Every row comes from one small tree of marks. Brackets hold a mark, then the marks that hang from it, in alphabetical order. Every link used is in the known rows. Which tree was each row made from?
Known rows:
[E [H [L P]]]: 0.808	-0.277	-0.478	1.136	0.421	0.287	-0.784	-1.377	-0.390	-0.536	-1.723	-0.826	1.217	-0.148	0.003	0.439	-2.052	0.711	-0.275	0.685	-0.078	-1.961	0.164	0.928	0.955	-0.197	-1.041
[L M]: 1.397	-0.216	-2.704	0.946	-0.189	0.470	-0.444	0.356	-0.656	0.029	0.060	0.863	0.932	0.301	-0.024	0.126	-0.910	0.656	-0.286	1.190	-1.779	-1.829	-0.770	0.975	2.466	-0.655	-1.061
[L [H G]]: -0.068	-0.226	-3.557	0.939	0.675	0.674	-2.072	-0.787	-1.319	-0.592	0.154	-0.736	0.442	-0.679	-1.143	0.616	-0.592	0.671	-1.290	0.991	-0.050	0.361	-0.716	1.659	1.077	-0.458	-1.361
[G [H E [L A]] P T]: -0.504	-0.760	0.830	0.175	0.247	0.671	-1.835	0.012	-0.483	0.031	0.629	-0.349	-1.416	0.690	0.302	-0.266	-2.579	0.382	1.629	0.155	0.995	3.768	0.231	-0.862	0.717	0.722	-0.558
[P [G T]]: -0.100	-0.663	-2.323	1.043	0.740	-0.363	-0.786	0.020	-0.821	0.353	0.462	-1.268	0.950	-0.945	-1.315	1.084	0.328	0.166	1.065	0.255	-0.896	-0.506	-0.146	0.239	2.467	0.578	-0.845
[L H M P]: 0.835	-0.048	-2.515	1.256	-0.028	0.690	-0.956	-4.006	-0.864	-0.100	-1.899	1.030	-0.373	-0.735	0.105	0.275	-0.936	1.242	-2.261	1.287	-4.873	-2.850	-1.472	1.906	0.748	-0.717	0.129
[G [H [L A [M R]]] N P]: 4.408	-0.237	0.186	0.639	-0.109	2.227	-1.531	0.701	-0.487	-0.104	0.217	-1.163	-2.419	0.743	-0.077	-1.121	-2.750	0.808	0.631	0.669	3.394	3.054	-0.203	-2.097	1.288	0.745	-0.775
[A [L P]]: 0.643	-0.346	0.648	1.078	0.345	0.475	-1.294	-0.339	0.273	0.632	-0.350	-0.857	1.948	-0.340	-1.464	0.790	-0.839	1.312	-1.511	1.156	-2.573	-1.487	-0.419	0.428	-0.556	-1.353	-0.043
[H E [G T] [L P]]: -3.119	-0.656	0.200	0.252	-0.790	0.459	-2.717	-2.498	-1.532	-0.188	0.500	-0.066	-1.808	-0.237	1.168	0.375	-1.128	1.063	0.394	0.334	-0.571	5.932	0.384	1.014	0.566	-0.276	-0.580
[N [G [P [L A H]] T]]: -1.515	-0.294	0.133	0.300	0.161	1.461	-1.086	0.991	0.112	0.508	1.686	-1.084	-0.572	0.011	-1.030	0.559	-1.450	0.732	0.273	0.792	0.144	-0.380	-0.789	0.303	0.596	0.110	-0.310
[H E [G P] [L A]]: -2.190	-0.478	1.467	0.220	-0.885	2.010	-2.949	-0.708	-1.064	-0.254	0.439	-0.637	-1.881	1.124	1.223	-0.391	-3.360	0.641	1.039	0.754	3.234	5.131	0.438	0.361	-0.018	-0.538	-0.770
[A [L H M [P G]]]: 0.535	0.268	-0.873	1.876	0.020	0.266	-1.253	-1.618	-0.171	-0.008	-2.050	-0.319	-0.181	-1.277	-1.136	0.868	0.776	1.649	-2.528	0.908	-2.810	-1.720	-1.143	1.410	-1.362	-0.027	0.572
[H E L]: -0.154	-0.284	0.899	0.900	-0.250	0.543	-1.899	-0.839	-1.079	-0.486	-0.426	-0.477	0.561	0.641	0.134	-0.044	-2.019	0.322	1.690	0.600	2.862	5.445	0.369	-0.612	2.420	-0.900	-1.492
[H G L]: -0.477	-0.272	-1.303	0.562	-0.459	0.969	-2.082	0.160	-1.114	-0.283	0.593	-0.197	-0.089	0.271	-0.047	0.418	-1.305	0.955	0.286	0.727	2.335	3.013	0.203	0.772	0.917	-0.287	-1.872
[G [H E] [P L] T]: -0.155	-0.197	1.045	0.368	0.857	-0.356	-1.396	3.380	-0.644	-0.030	1.903	-1.768	-0.543	0.193	-1.028	0.188	-1.316	0.052	0.180	0.416	1.403	3.296	-0.135	-0.747	1.595	0.806	-0.149
[P [G N] [L A]]: 2.841	-0.313	1.325	1.377	0.578	0.557	-0.460	2.494	0.189	0.551	-0.449	-2.873	0.176	-1.624	-1.845	0.178	-0.653	-0.205	0.883	0.985	3.099	-1.466	-0.297	-1.216	2.142	0.577	0.506
[U [R M]]: -1.290	-0.538	-2.251	0.946	0.144	1.599	-0.384	2.684	-0.400	-0.093	-0.098	-0.246	0.851	0.831	-1.457	0.859	0.079	0.754	0.758	0.975	0.430	-0.399	-0.858	1.324	1.602	-0.793	-0.929
[A L]: 1.039	-0.274	0.051	1.138	0.518	0.406	-1.279	1.475	0.270	0.210	0.170	-0.935	2.375	0.032	-2.092	0.709	-0.373	0.929	-0.609	1.050	-0.214	-0.796	-0.279	0.041	0.269	-1.166	-0.853
[U [L H M]]: 0.344	0.431	-1.132	1.203	-0.226	1.388	-0.464	-1.920	-0.461	-0.511	-2.283	1.345	0.451	0.235	-1.609	0.020	-0.820	0.709	-0.746	1.466	-2.688	-0.186	-1.305	0.914	1.141	-0.503	-1.047
[L A H M]: 0.693	-0.545	-2.631	1.176	-0.074	1.474	-0.502	-2.263	-0.001	-0.088	-1.873	1.522	-0.432	-0.511	-0.280	-0.252	-0.988	0.925	-0.558	1.405	-3.374	-4.056	-1.376	1.600	0.552	-0.549	0.021
[A [L [H E]]]: 0.281	-0.023	-0.093	1.488	0.620	0.281	-1.989	-0.059	-0.322	-0.569	-0.768	-1.182	1.359	-0.449	-2.059	0.516	-0.056	0.895	-1.046	0.898	0.606	1.872	-0.525	0.332	0.144	-0.954	-0.574
[R M]: 1.832	-0.640	-2.698	0.962	1.660	0.772	-0.168	1.472	-0.587	-0.290	0.258	0.617	1.323	0.266	-0.774	0.667	0.124	0.969	-0.242	0.723	-1.872	-2.553	-0.654	1.115	2.217	-0.288	-1.441
[U [L A [H G] P] [R M]]: -4.087	-0.313	-0.572	0.906	-0.730	3.268	-0.662	-2.250	0.282	0.017	-2.936	0.999	-1.344	0.074	-1.493	0.504	-0.491	1.587	-0.712	1.624	-3.386	-0.193	-1.583	2.701	-2.084	-0.764	0.619
[N [G [H E] P]]: -0.040	0.025	-1.612	0.588	0.041	0.564	-1.961	1.956	-1.051	-0.459	2.652	-1.781	0.656	0.284	0.417	0.390	-2.553	0.180	0.400	0.608	4.144	5.111	-0.156	-0.288	2.270	0.077	-1.451
[H [L A M]]: 0.806	-0.514	-0.026	0.839	-0.819	1.491	-0.505	-1.309	0.186	0.331	-1.506	1.554	-0.385	0.541	0.404	-0.372	-1.776	1.070	1.185	1.046	-0.672	-1.045	-0.383	0.168	0.916	-0.489	-0.761
[L A H]: 0.640	-0.854	-1.822	1.021	0.722	1.427	-0.949	-2.448	0.162	0.167	-1.454	-0.029	1.120	-0.681	-1.299	0.072	-1.639	0.509	0.226	1.262	-1.914	-3.073	-0.943	0.781	0.705	-1.038	-0.249
[A [L H]]: 1.005	-0.089	-0.752	1.401	0.790	0.531	-1.550	0.216	0.026	-0.181	-0.794	-0.897	1.762	-0.453	-2.472	0.725	0.034	1.087	-1.403	1.040	-0.399	-0.572	-0.698	0.456	-0.272	-0.895	-0.788
[U L [R M]]: -2.212	-0.023	-0.430	0.930	-0.339	2.417	-0.042	1.776	0.005	-0.094	-1.467	0.522	0.801	1.284	-2.396	0.684	-0.272	0.833	0.972	1.316	-0.462	1.157	-1.043	1.049	0.855	-0.829	-1.019

Which tree is each row?
0.311	0.062	-2.497	1.375	0.003	0.451	-1.459	-1.466	-1.370	-1.080	-1.108	0.502	-0.463	-0.275	-0.004	-0.077	-0.426	0.612	-0.788	1.020	-0.779	1.265	-1.030	1.298	2.255	-0.528	-0.676 | [L [H E] M]
0.058	-0.747	0.631	0.957	-1.263	2.294	-0.393	-4.592	0.250	0.716	-1.641	1.040	-1.226	0.281	0.684	-0.663	-1.467	2.199	0.702	1.217	-3.143	-0.523	-0.582	0.079	-0.311	-1.122	0.338 | [H [L A [M R] P]]
4.069	0.124	1.890	0.440	0.968	1.497	-1.588	3.485	-0.608	0.322	1.175	-2.664	-0.057	0.793	-1.791	-0.189	-2.986	-0.300	-0.342	1.037	3.218	0.127	-0.329	-1.611	2.906	-0.421	-0.723 | [G N [P L]]
0.862	-0.365	0.793	1.004	-0.296	0.908	0.333	1.991	0.706	0.636	-0.430	0.251	0.427	-0.325	-0.755	-0.206	-0.881	0.805	-0.032	1.605	-1.088	-4.028	-0.896	0.423	0.985	-0.522	0.499 | [P [L A M]]
-0.115	-0.098	0.642	1.430	0.494	0.413	-2.056	-1.923	-0.262	-0.138	-1.299	-1.116	0.984	-0.798	-1.368	0.588	-0.507	1.219	-1.866	1.027	-1.855	1.210	-0.674	0.745	-0.811	-1.300	0.253 | [A [L [H E] P]]
-0.137	-0.060	-0.644	1.098	-0.262	1.012	-0.493	0.948	0.176	0.017	-0.736	0.251	-1.119	-0.974	-0.794	-0.051	-0.064	1.118	-1.271	1.614	-0.720	-2.787	-1.247	1.661	-0.205	0.013	0.543 | [P [L A [H G] M]]
-1.027	-0.330	-1.857	0.277	0.105	0.262	-1.900	1.667	-0.981	-0.277	3.044	-1.291	-0.103	0.159	0.223	0.589	-1.745	0.236	0.744	0.304	2.130	4.896	-0.124	-0.209	2.142	0.553	-1.270 | [N [G [H E] P T]]
-0.612	-0.848	-2.718	0.808	0.321	1.514	-1.678	-1.883	-0.427	-0.046	-0.630	-0.126	0.096	-0.931	-0.755	0.203	-1.186	0.773	-0.580	1.251	-1.182	-1.680	-0.801	1.736	-0.089	-0.636	-0.389 | [L A [H G]]
1.034	-0.203	-1.247	0.404	1.071	0.400	-1.640	3.435	-0.994	-0.797	1.109	-2.517	-0.783	-0.156	-0.931	0.435	-1.330	0.087	-1.190	0.585	2.160	-1.684	0.135	0.941	1.486	0.937	-0.976 | [E [H [G N [P L] T]]]
-0.653	-0.664	-1.488	1.408	-0.523	2.185	-0.963	-4.160	-0.391	-0.462	-1.398	0.315	-1.478	-0.478	-0.078	-0.935	-0.160	1.640	0.448	1.273	-1.921	0.850	-1.203	0.720	0.589	-0.956	0.550 | [L A [H E] [M R]]
1.534	0.309	-0.891	1.985	-0.074	-0.313	0.366	2.593	-0.279	-0.169	0.252	-2.097	-0.401	-1.551	-1.285	0.293	1.815	1.309	-0.204	0.801	2.735	1.103	-0.710	-0.526	1.211	1.455	0.337 | [P [G H] [L [M R]]]
2.882	-0.634	-0.772	0.529	0.626	-0.321	-2.021	1.253	-1.271	-0.701	0.810	-1.305	-1.017	-0.667	-0.546	-0.221	-0.887	-0.295	1.674	-0.040	3.337	6.629	0.473	-2.023	3.536	1.057	-1.379 | [G [H E L] N T]
-0.338	-0.323	0.023	1.445	-0.174	-0.909	0.048	2.498	0.152	0.129	-0.208	-0.830	-1.337	-2.044	-0.307	0.215	1.193	0.463	0.780	0.580	0.686	0.197	-0.488	0.085	0.971	2.005	1.239 | [P [G [H E] T] [L A M]]
-0.271	-0.552	-0.793	1.211	-0.195	0.298	-0.170	-1.988	0.059	-0.241	-2.454	0.170	-0.901	-0.785	0.803	0.328	-1.010	1.009	0.061	0.467	-2.137	-4.015	-0.080	1.475	0.016	0.906	0.055 | [E [H [L A M [P [G T]]]]]
-1.328	-0.434	-1.193	0.438	-0.298	1.131	-1.279	0.376	-0.450	-0.662	-0.488	0.286	-2.131	0.502	0.914	0.069	-1.650	1.059	-0.364	0.500	-0.054	-2.432	0.066	2.042	-0.459	1.038	-0.843 | [E [H [G P T] [L A M]]]
-0.180	-0.379	0.333	0.266	0.414	0.114	-2.027	0.715	-1.086	-0.328	1.102	-0.713	-1.090	0.880	0.008	0.030	-2.112	0.305	1.271	-0.002	1.749	5.378	0.308	-0.920	1.538	0.870	-1.197 | [G [H E L] P T]
-1.398	-0.034	-1.464	0.715	0.200	1.287	-1.431	-1.723	-0.758	-0.398	-0.924	0.339	0.412	-0.225	-2.145	0.483	-0.574	0.644	-0.590	1.128	-2.267	1.478	-0.814	1.035	0.627	-0.372	-1.283 | [U [L [H [G T]]]]
2.675	-0.350	-0.455	1.282	0.230	-0.369	0.077	3.512	0.184	0.296	-0.046	-1.353	-1.769	-2.264	-1.152	0.074	0.980	0.168	0.457	0.641	1.467	-1.200	-0.561	-0.785	1.674	2.330	0.959 | [P [G H N T] [L A M]]
0.440	-0.319	-1.223	1.757	-0.529	0.206	-0.805	-0.778	-0.713	-0.425	-0.543	-1.347	-0.846	-1.014	0.226	-0.116	0.137	0.985	1.648	0.320	3.309	4.675	-0.002	-0.720	1.203	1.060	-0.242 | [P [G [H E [L A [M R]]]]]
2.482	-0.474	1.607	0.012	0.427	1.694	-0.948	2.674	-0.004	0.681	0.885	-0.808	-2.182	0.531	-1.189	-0.486	-1.907	0.146	0.190	0.879	-0.802	-2.615	-0.637	-1.020	1.970	0.342	0.330 | [G N [P [L A M]] T]
-0.388	-0.254	0.903	-0.031	0.258	0.837	-3.069	3.068	-1.670	-0.476	2.542	-2.449	-2.177	0.184	-0.431	-0.016	-1.558	-0.157	-0.241	0.591	2.956	5.269	0.178	-0.177	2.311	0.209	-0.514 | [H E [G N [P L] T]]
0.066	-0.740	-1.032	1.223	-0.707	1.055	-0.127	-3.345	0.112	0.947	-1.748	0.624	-0.486	-1.158	0.990	0.132	-1.449	1.035	-0.405	1.200	-4.622	-4.537	-0.938	1.438	0.305	-0.202	1.275 | [L A M [P G]]
0.110	0.231	-1.976	1.374	-0.156	0.602	-1.799	0.696	-0.378	-0.533	-0.472	0.128	-0.283	-0.554	-1.246	0.558	0.947	1.586	-2.512	1.074	-0.812	-0.353	-0.943	1.822	-1.103	-0.185	-0.588 | [A [L [H G] M]]
-1.932	-0.483	-1.985	0.473	-1.201	1.421	-1.445	-1.172	-1.064	-0.197	1.027	0.782	-2.646	0.365	0.198	-0.030	0.959	2.165	0.489	0.533	-0.564	3.272	-0.181	0.901	0.240	0.300	-1.243 | [H [G T] [L [M R]]]
0.434	-0.654	-0.669	0.089	-0.227	1.080	-2.446	-1.627	-1.238	0.146	0.647	-0.481	-1.927	-0.409	0.180	0.343	-1.272	0.877	-0.154	0.476	-0.442	3.009	0.224	0.265	1.070	0.167	-0.954 | [H [G N T] [L P]]
2.082	-0.009	-0.307	0.639	0.479	0.723	-1.541	1.366	-0.727	-0.054	0.521	-0.966	0.259	1.001	-0.351	0.033	-3.034	0.472	0.284	0.509	2.864	2.649	0.023	-0.941	1.123	0.414	-1.619 | [G [H L] P]
-1.605	-0.768	-1.004	0.476	-0.513	0.266	-1.409	-1.147	-0.320	0.030	1.404	-0.297	-0.335	-0.891	0.883	0.415	-1.215	0.818	1.440	0.445	0.795	4.794	-0.015	-0.133	0.966	0.479	-0.533 | [N [G [H E [L A P]] T]]
-0.464	-0.347	-1.985	0.964	-0.490	0.880	-1.025	0.255	-0.385	-0.870	-1.057	0.319	-0.881	-0.192	0.965	0.076	-1.178	1.064	-0.385	0.844	0.990	-2.237	0.070	2.014	-0.036	0.559	-1.001 | [E [H G [L A M]]]
-0.558	0.145	0.009	1.136	0.462	0.196	-1.702	1.677	-0.862	-0.651	0.251	-1.631	0.112	-0.913	-1.408	0.382	-0.157	0.497	-1.026	1.127	2.314	2.191	-0.623	0.852	1.156	-0.331	-0.327 | [P [L [H E G]]]
-0.331	-0.327	0.792	0.783	-0.925	1.981	0.058	-3.615	0.616	0.772	-2.357	1.827	0.353	0.148	-0.197	-0.271	-2.256	1.065	-0.352	1.809	-5.826	-2.767	-1.109	1.020	0.179	-1.281	0.445 | [U [L A M P]]
-1.592	-0.686	-0.380	0.655	-1.651	2.454	-1.362	-3.934	-0.315	0.399	-0.595	0.917	-2.514	-0.085	1.395	-0.445	-0.900	2.470	-0.133	1.175	-2.020	1.134	-0.443	1.244	-1.372	-0.668	0.177 | [H G [L A [M R] P]]
0.743	-0.168	-0.435	1.387	-0.462	1.164	-0.696	0.414	0.193	0.124	0.171	-0.449	0.616	0.252	-1.561	0.097	1.003	2.081	-0.821	1.152	-1.290	-0.143	-0.676	0.134	-0.149	-1.013	-0.427 | [A [L [M R]]]
-0.689	-0.141	-1.202	0.639	-1.285	1.016	-1.744	-1.944	-1.070	-0.044	-0.291	1.077	-1.680	0.067	1.384	0.231	-1.220	1.639	-1.107	0.980	-1.109	1.475	-0.302	1.648	0.035	-0.232	-0.797 | [H G [L M P]]
